Each row was made from one path, in order. Every step used is in the known rows, and no mark comes twice. Write each row's path.
Known rows
K U: -0.21,-1.07,-0.09,1.09,0.64,-0.37,0.31,-0.37,-0.04,0.26,-1.43,0.32,1.10,0.31,-1.98,0.20,0.32,-0.93,-1.09,0.63,0.02
Y U K J H: 1.11,-1.13,1.75,-0.95,0.54,1.05,1.57,0.07,0.69,0.01,0.95,-2.57,4.53,2.27,2.20,-0.75,-0.09,-1.39,-1.31,3.96,2.40
H J Y: 0.84,0.58,1.13,-1.37,0.74,0.20,1.81,0.20,0.01,1.01,2.50,-0.82,0.58,-4.56,-0.71,-0.02,1.57,1.58,1.65,2.13,0.63
T Y J K U: -0.06,1.16,1.46,0.03,-1.84,-1.14,3.62,0.02,-0.61,0.20,0.91,-0.49,3.18,-1.19,-1.21,-0.80,3.80,-0.56,-1.17,1.84,0.54
T Y U: 1.34,0.52,2.04,1.24,-0.38,-0.92,1.48,-0.04,1.47,-1.20,-0.60,-0.92,0.00,0.81,1.43,-0.24,1.13,0.28,-0.42,0.16,-0.46
Y U K P H J: 1.59,0.39,1.37,-2.29,0.89,1.59,1.60,-0.71,1.59,0.86,0.49,-0.64,2.78,-1.22,-0.23,1.42,0.32,-3.12,0.83,5.06,2.23
T Y: 1.86,1.85,0.42,0.31,-0.95,-0.72,1.90,0.12,0.67,0.69,0.57,-0.13,-0.32,-0.58,1.32,-1.00,0.90,1.33,0.31,-1.38,-0.68
P H J Y T: 3.48,-0.39,0.00,-2.38,-0.24,-0.92,1.80,1.21,1.62,1.23,1.17,-1.00,0.09,-5.43,-1.11,1.89,1.08,0.86,0.68,0.69,1.05
T Y U K J H: 3.23,0.85,2.21,-0.66,-0.35,0.58,3.41,0.18,1.35,0.72,1.42,-2.79,4.21,1.79,3.41,-1.86,0.81,0.02,-0.91,2.74,1.82
P H J: 2.06,1.03,0.04,-2.30,-0.83,2.36,1.04,0.98,-0.16,0.87,1.59,0.68,1.29,-2.96,-1.56,2.05,0.77,0.40,0.67,0.83,0.54
U K: 0.81,0.85,0.75,-0.69,-0.23,0.57,1.84,-1.03,-0.24,0.64,-0.06,-0.53,2.15,0.99,0.90,-0.36,0.75,-1.59,0.92,1.33,1.60
T Y U K: 2.32,1.60,2.58,0.59,-0.64,-0.31,3.43,-0.94,1.12,-0.22,-0.67,-1.43,2.02,1.66,2.29,-0.54,1.94,-1.00,0.47,1.36,1.01
J H P: -0.41,0.25,0.37,-0.74,1.90,1.51,-1.23,1.50,1.56,3.86,1.37,0.29,3.12,-1.67,2.18,-0.58,-1.72,-1.32,0.81,0.77,1.46
J K P H: 1.13,0.87,-2.29,-1.66,-1.08,-0.29,0.04,0.35,1.04,1.80,0.39,-0.23,1.96,-1.40,0.33,-0.17,-0.54,-0.86,1.54,2.12,2.30
H P: -1.55,0.85,0.32,-0.60,2.19,1.09,-0.63,-0.03,0.70,2.83,1.03,0.85,1.16,-2.14,0.05,-0.54,-0.50,-1.83,0.46,0.38,-0.04
K U Y J H: 1.08,-0.20,2.60,0.70,0.82,0.39,2.25,0.69,0.21,1.22,-1.16,-1.31,3.77,-0.09,0.93,-0.18,0.25,-0.31,-3.01,2.79,0.27
Y U K J: 0.17,-0.48,1.80,-0.86,0.94,0.53,2.15,-1.41,-0.09,-1.22,0.37,-2.15,2.75,1.93,0.01,-0.75,1.05,-2.06,-1.54,3.73,0.96
U K J: 0.76,0.78,0.19,-1.77,0.30,0.88,2.46,-1.18,-0.98,0.47,1.65,-1.42,2.40,0.40,-0.06,-1.42,0.86,-1.10,-0.87,2.28,0.82
U K P: 0.14,0.60,-0.22,-0.86,1.34,-0.39,1.27,-1.62,1.10,1.73,0.01,-0.71,1.22,0.29,1.36,-1.22,-0.74,-2.68,0.88,2.88,1.50
Y U K P H: 1.83,-0.13,0.41,-0.37,0.32,0.32,0.53,-1.07,2.42,0.49,-1.45,-0.87,2.07,1.86,1.15,0.31,-0.98,-3.02,0.39,3.40,2.52
K P H J: 1.47,0.74,-0.87,-2.51,0.63,1.32,0.27,0.40,1.09,1.78,1.58,0.71,0.17,-3.69,-1.12,0.91,-0.63,-0.72,0.56,2.22,0.35
P H J K U Y T: 3.77,0.90,-0.10,-2.21,-0.22,-0.66,4.16,1.08,-0.05,1.92,-1.02,-1.17,3.50,-5.18,-1.82,2.67,2.44,-0.63,-0.80,3.23,0.47

Write each row's path
-0.59,0.26,0.03,-1.86,2.75,1.85,-0.46,1.10,0.68,3.89,3.09,-0.63,3.39,-2.02,1.11,-1.72,-1.59,-0.78,-1.00,1.72,0.70 | K J H P
1.68,0.19,0.22,-1.99,0.16,1.34,1.93,0.12,-0.15,1.70,2.01,-1.86,4.36,0.91,2.01,-1.52,-0.33,-0.50,-0.61,2.68,2.24 | U K J H
3.75,0.32,-0.22,-3.27,1.02,-1.45,2.96,-0.50,2.59,2.69,1.11,-1.61,1.23,-5.33,0.33,0.65,0.42,-1.80,1.49,3.43,2.32 | U K P H J Y T
1.97,1.51,2.18,-0.56,-0.02,-0.01,4.03,-1.28,0.57,-0.58,1.01,-2.30,2.30,1.20,1.33,-1.83,2.02,-0.66,-1.23,2.47,0.18 | T Y U K J
0.20,-0.30,2.34,0.22,0.18,0.34,1.37,-1.08,0.54,-0.92,-1.08,-1.35,2.38,2.41,0.87,0.50,0.84,-2.47,0.24,2.85,1.77 | Y U K
1.51,1.66,2.55,-1.28,1.90,1.51,2.75,0.28,1.89,3.38,2.42,-2.05,5.33,-0.37,3.45,-2.27,0.29,-1.88,-0.44,3.14,1.78 | T Y U K J H P
1.02,1.68,1.11,-1.16,0.76,0.49,4.22,0.06,-1.69,1.93,0.33,-1.16,4.04,-4.40,-1.39,0.75,3.00,0.33,0.15,4.70,0.05 | H J K U Y
1.44,0.61,-0.59,-2.10,-1.40,1.55,2.06,0.96,-1.21,1.53,1.10,0.43,4.53,-3.29,-3.40,2.19,2.58,-0.55,0.88,3.11,1.80 | P H J K U
-0.44,-0.61,1.42,-0.09,1.85,-0.70,0.75,-1.61,1.83,0.03,-1.02,-1.27,1.38,1.76,1.42,-0.61,-0.51,-3.74,0.11,4.26,1.45 | Y U K P
1.34,-0.79,0.79,-1.83,1.30,-2.04,1.98,0.59,1.13,0.60,1.35,-1.50,-0.83,-5.84,-0.73,0.91,1.46,0.40,0.47,1.46,0.14 | H J Y T
1.52,-1.37,-0.16,-0.03,0.67,-3.32,0.85,0.19,1.75,0.19,-0.38,-1.82,-1.14,-2.56,0.56,0.02,0.28,0.32,0.04,-0.08,0.40 | J Y T
2.20,-0.45,0.17,-1.76,0.96,-2.43,3.47,-1.08,0.84,1.01,1.11,-3.26,1.09,-2.07,0.57,-1.42,1.10,-0.60,-0.74,2.20,1.11 | U K J Y T
2.63,-0.13,0.84,-0.07,0.30,-0.46,1.39,-1.44,3.17,1.23,-1.03,-1.93,2.35,0.32,1.57,-0.67,-0.58,-1.64,1.62,3.76,3.48 | J Y U K P H
-0.74,1.77,1.14,-1.26,0.91,-1.10,2.77,-0.67,0.00,0.81,0.85,-1.91,2.01,-2.47,1.65,-1.44,0.97,-1.35,-0.83,4.62,-0.09 | U Y J K P
0.49,1.50,2.13,-0.22,-1.05,-0.30,2.45,0.13,0.18,-0.37,1.45,-0.28,0.06,-0.88,0.56,-0.97,2.05,0.29,-1.42,-0.52,-1.00 | T Y J
1.64,1.58,-0.44,-3.18,-2.12,1.87,1.82,1.37,-1.18,1.21,2.51,0.04,3.32,-3.70,-1.35,1.97,2.23,0.65,1.94,2.14,1.93 | P H J K
-0.43,-0.80,1.80,-0.76,-0.49,0.80,-0.03,1.32,0.33,0.08,1.31,-0.45,2.32,0.30,1.34,0.00,-0.15,-0.60,-1.51,1.13,1.19 | Y J H
1.63,0.21,-1.67,-0.76,0.02,0.20,-0.78,-0.07,1.81,1.32,-0.25,0.44,-0.22,-0.43,0.24,-0.05,-1.83,-0.73,0.09,0.50,0.70 | K P H
-0.34,-0.04,2.35,-1.57,2.93,2.15,0.82,0.07,1.28,2.91,1.98,-1.88,5.77,0.12,2.16,-1.25,-0.64,-3.26,-0.72,4.54,2.54 | Y U K J H P
2.27,1.63,-0.15,-3.31,0.41,1.97,2.11,-0.67,0.68,2.39,1.61,0.22,2.47,-2.80,-0.11,0.73,0.16,-2.34,1.49,3.59,1.88 | U K P H J
-1.95,0.15,2.12,-1.49,1.76,1.98,-0.72,1.38,1.09,2.77,2.40,0.26,3.52,-1.86,1.33,-0.42,-0.70,-2.42,-0.90,1.79,1.26 | Y J H P
-0.08,1.89,2.59,-1.09,0.79,1.27,1.37,1.47,1.77,3.47,2.96,0.09,3.20,-2.57,2.66,-1.49,0.31,-0.97,-0.70,0.37,0.55 | T Y J H P
-0.39,0.63,-0.63,-2.09,-1.37,-0.03,0.61,0.17,0.57,0.74,1.44,-0.27,2.27,-1.54,-0.32,-0.12,0.51,-1.86,-0.17,3.02,1.79 | Y J K P H
0.43,-0.13,2.42,-1.45,2.35,-0.51,2.56,-1.66,1.82,0.93,1.21,-2.18,2.03,-3.02,0.75,-0.71,1.08,-1.92,1.96,6.35,2.24 | H J Y U K P
1.23,-1.34,-0.56,-1.18,1.34,-3.08,1.63,-0.10,1.04,0.07,1.13,-2.72,-0.95,-3.00,-0.38,-1.28,0.35,0.76,-1.71,0.94,-0.32 | K J Y T
-1.20,0.84,-0.63,-2.83,1.01,-0.20,1.31,0.10,-0.50,1.54,2.91,-0.50,1.72,-4.73,-0.42,-0.12,1.19,-1.09,1.71,4.62,0.89 | H J K P
-1.85,0.30,1.05,-1.36,-1.42,-0.01,1.40,0.27,-1.27,-0.69,1.88,-0.85,2.53,-1.17,-0.66,-0.14,2.33,-1.05,-0.43,2.31,1.03 | Y J K
